Each row was made from one path, in order. Every step used is in the known rows, and no mark comes twice. Write each row's path.
In the rows, zero is written as 128.
Known rows
W, F, K: [116 155 117 129 112 163 135  84 111 158 147 154 109 134 156 126 153 146
 122 136  45 125 149 125 114]
K, F, W, T, R, N: [142  86 137 142 158 123  91  81 153 166 151 142 130 105 135 127  86 118
 128 115  89 190 106 133 146]
H, T, K, F, R: [110 150  98 121 153 174 181 113 172  29 153 110  86 119 146 180 132 115
 161 175 135 104 172 167  96]
N, R, F, H: [107 149 128 166 137 140  86 208 144 126 139 137 163 124  77  67  92 189
 119 103 117 116 127  77 101]
W, T, R, F: [139 139 181 125 152 127 114 114 154 102 106 132  80 138 173 126  92 149
  99 130 118  82  86 126 155]
F, R, N: [120 142 121 117 185 180 146 113  96 148 146 130 110 121 145 143 109 133
 164 100 102 112 137 201 121]
K, F, H, T, R, N: [105  92 107 120 173 121 110 117 167 128 153 143 152 121 116 144  92 148
 113 132  68 148 168 141 100]
N, R, F: [ 99 127 123 158 134 119  98 178 132 100 129 147 126 133  95  99  96 186
 122  95 139 104 117 134 135]
K, F: [ 88 113 103 128 141 140 130 138 140 119 136 151 110 116 124 111 139 164
 138 135 143 132 187 128 113]
R, N: [102 129 114 124 151 136 109 125 123 181 163 143 143 125 129 133 106 146
 163  92 110 133 137 174 140]
N, R, F, H, T, V: [ 96 194 104 139 129 146  99 185 183  49 131 124 194 150 100  49  90 175
  89 130 103 126  89  97 139]
K, F, H: [101 133 110 137 141 160 113 176 156 149 146 143 141 107 105  80 131 171
 130 139 123 140 189  67  80]
W, F, H, T, R: [118 145 103 164 134 142 135 115 172 131 122 117 135 161 173 133 134 137
 108 136  18 124 181 108  82]
R, F: [ 95 156 138 124 127 133 122 168 143  95 123 140 103 136 131 112 110 169
 132 118 153  83 118 115 135]
W, F, H, T, V: [ 97 217  81 142  99 166 128 137 173  90 131 106 177 151 153  57 139 144
 117 135  56 151 129  92 120]
N, R, F, V: [110 116 137 192 114 126  93 225 137 131 106 121 136 112  99  77 141 175
 112  96 124 136 137 125 135]
T, R, F, V: [119 114 154 159 124 125 120 189 161 140 101 119  93 135 149 101 148 150
  99 133 111  97 138 120 125]
K, F, R: [117 131 111 119 177 187 172 127 114  82 123 134  76 110 148 127 140 143
 143 144 132 106 185 159  96]
T, V: [115 197  99 115 133 147 127 135 156 121 148 131 140 172 154  70 127 142
 120 136 129 111 121 147 152]
H, T, R, F, V: [114 127 147 157 131 130 122 181 179  94  88 111 107 134 159 125 135 148
  90 144  93 104 144 129 133]
F, H, T: [101 179 112 146 148 173 119 162 176 119 130 119 164 137 148 125 101 147
 134 132  79 120 161  98 110]
H, T, R, N: [111 115 110 120 174 121 113  91 156 141 148 137 134 157 156 181  86 127
 123 119  62 121 143 196 140]
K, F, V: [102 103 117 164 115 146 122 188 149 154 113 122 116  91 125  88 175 155
 130 136 129 161 200 118 114]
H, F, R, N: [125 129  93 149 204 168 143 124 114 146 164 158 127 110 151 155 111 135
 184  66  93 133 162 199 116]
T, K, F: [ 99 128  93 127 110 118 132 131 182 106 182 133 105 118 111 143 144 142
 169 163 168 135 169 134 105]
F, W, T, R: [158 139 150 164 156 148 105  92 170 166 127 122 115 150 191 135  90 101
 115 134  74 143 100 120 153]

Which path is each row?
[106 129  95 109 165 160 159 101 147  65 168 119 111  92 118 187 114 117
 174 145 124 139 150 195 109] : H, T, K, F, R, N
[ 86 142  99 137 146 166 117 159 180  86 130 132 156 111 123 117 110 156
 124 147  98 140 186  87  96] : K, F, H, T
[128 150 135 143 115 156 106 149 194 139 165 110 135  84 115  99 121 140
 156 160 138 159 144  68  99] : W, T, K, F, H
[107 120 108 163  86 130 124 178 181 143 152 106 114  89 113 112 180 138
 156 162 150 159 186 119 107] : T, K, F, V
[138 190 134 167 123 147  81 142 163  84 131 125 168 131 119  36  77 141
 105 112 128 177  26  96 193] : N, R, F, W, T, V
[133 139 136 165 131 164 101 121 158 127 129 128 130  90 145 100 107 118
 149 127 123 194 112  80 155] : K, F, W, T
[107 134  84 163  94 129 119 149 194 117 187 129 134 117 100 131 120 111
 178 156 156 174 149  91 110] : T, K, F, W
[149 144 197  88 165 153 114  81 145 111 119 162  79 140 167 148  85 144
  65 163  94  69  66 122 160] : W, T, R, F, K
[127 133 167  82 163 138 124 102 147 112 140 174  86 161 148 146  96 154
  71 166  93  51 106 126 136] : T, R, F, K
[112 132 145 120 152 145  99 143 121 104 149 174 123 138  99 119  93 182
  87 129 108  92 103 134 142] : N, R, F, K
[107 169  97 175  97 168 121 154 134 182 137 120 143 126 137  76 161 155
 151 109  60 151 178  70  72] : W, F, H
[138 209 142 122 134 166 112 106 158 118 128 117 137 142 179  67 114 130
 118 135 121 139  78 136 187] : W, T, V
[118 143 105 135 183 156 114 111 144 158 171 187 129 135 157 150 113 145
 131 113  79 115 166 138 125] : H, F, K
[106 139 138 121 150 116 133 132 172  57 108 136  96 162 164 157  92 152
  98 140 106  63 123 137 138] : H, T, R, F
[118 141 161  85 166 141 129  98 159  68 132 164  96 161 156 170  86 152
  64 175  77  50 102 137 142] : H, T, R, F, K
[ 93 155 116 160 145 148  96 195 165  75 120 131 174 128  97 106  77 178
 112 112  93 117 128  92 117] : N, R, F, H, T
[121 106 120 118 169 112 110  96 136 192 161 148 122 152 146 149  98 136
 128 112  82 116 143 187 127] : T, R, N
[109 109 113 110 184 172 154 116  98 116 147 142 106  90 118 134 119 142
 158 114 123 135 162 188 106] : K, F, R, N
[106 142  98 140 110 145 118 173 189 142 183 124 142 108  94 103 136 149
 160 167 143 139 175  75  70] : T, K, F, H
[136 179 120 141 121 164 106 115 171  96 138 129 150 116 139  48 111 121
 119 142 130 193  77  90 171] : K, F, W, T, V
[119 136 113 130 173 131 134 102 179 107 126 133 110 183 188 180 107 128
 104 151  66  86 163 171 122] : H, T, R
[111 124 116 126 174 133 109 115 168 158 151 135 163 145 138 152  81 137
 119 121  50 128 144 153 109] : F, H, T, R, N
[110 158 158  91 143 157 123 131 130 103 136 169  99 131 130 129 101 163
 100 152 118  67 100 115 145] : R, F, K
[119 144 102 138 142 174 155  98  80 146 142 125 105 103 152 134 149 134
 174  86  64 141 153 186 100] : W, F, R, N
[103 221 101 122 136 171 122 155 188  85 141 118 183 158 149  70 104 143
 103 151  91 124 119 105 133] : F, H, T, V
[145 160 117 207 157 163  90 129 166 158 142 145 152 105 170 115  91 111
 170  79  94 194 113  99 158] : H, F, W, T
[139 163 131 192  93 126  80 143 189 100 173 108 143 105 106 128  79 114
 167 123 148 167  51  97 161] : N, R, F, W, T, K
[101 181  98 138 109 134 135 123 209  88 172 105 129 149 156 191 111 114
 173 158 125 110 139 158 127] : H, T, K
[ 87 135  86 131 109 122 139 123 199  61 168 119 119 114 119 171 126 135
 164 171 149 137 172 142 109] : H, T, K, F
[149 110 143 155 158 141 107  93 173 136 129 132 106 129 163 118 106 112
 113 144  91 161 122 107 142] : K, F, W, T, R
[103 169 143 135 127 156 111 204 155 128 136 132 140 125 112  77  98 172
 132 123 128  92 126  62 102] : R, F, H
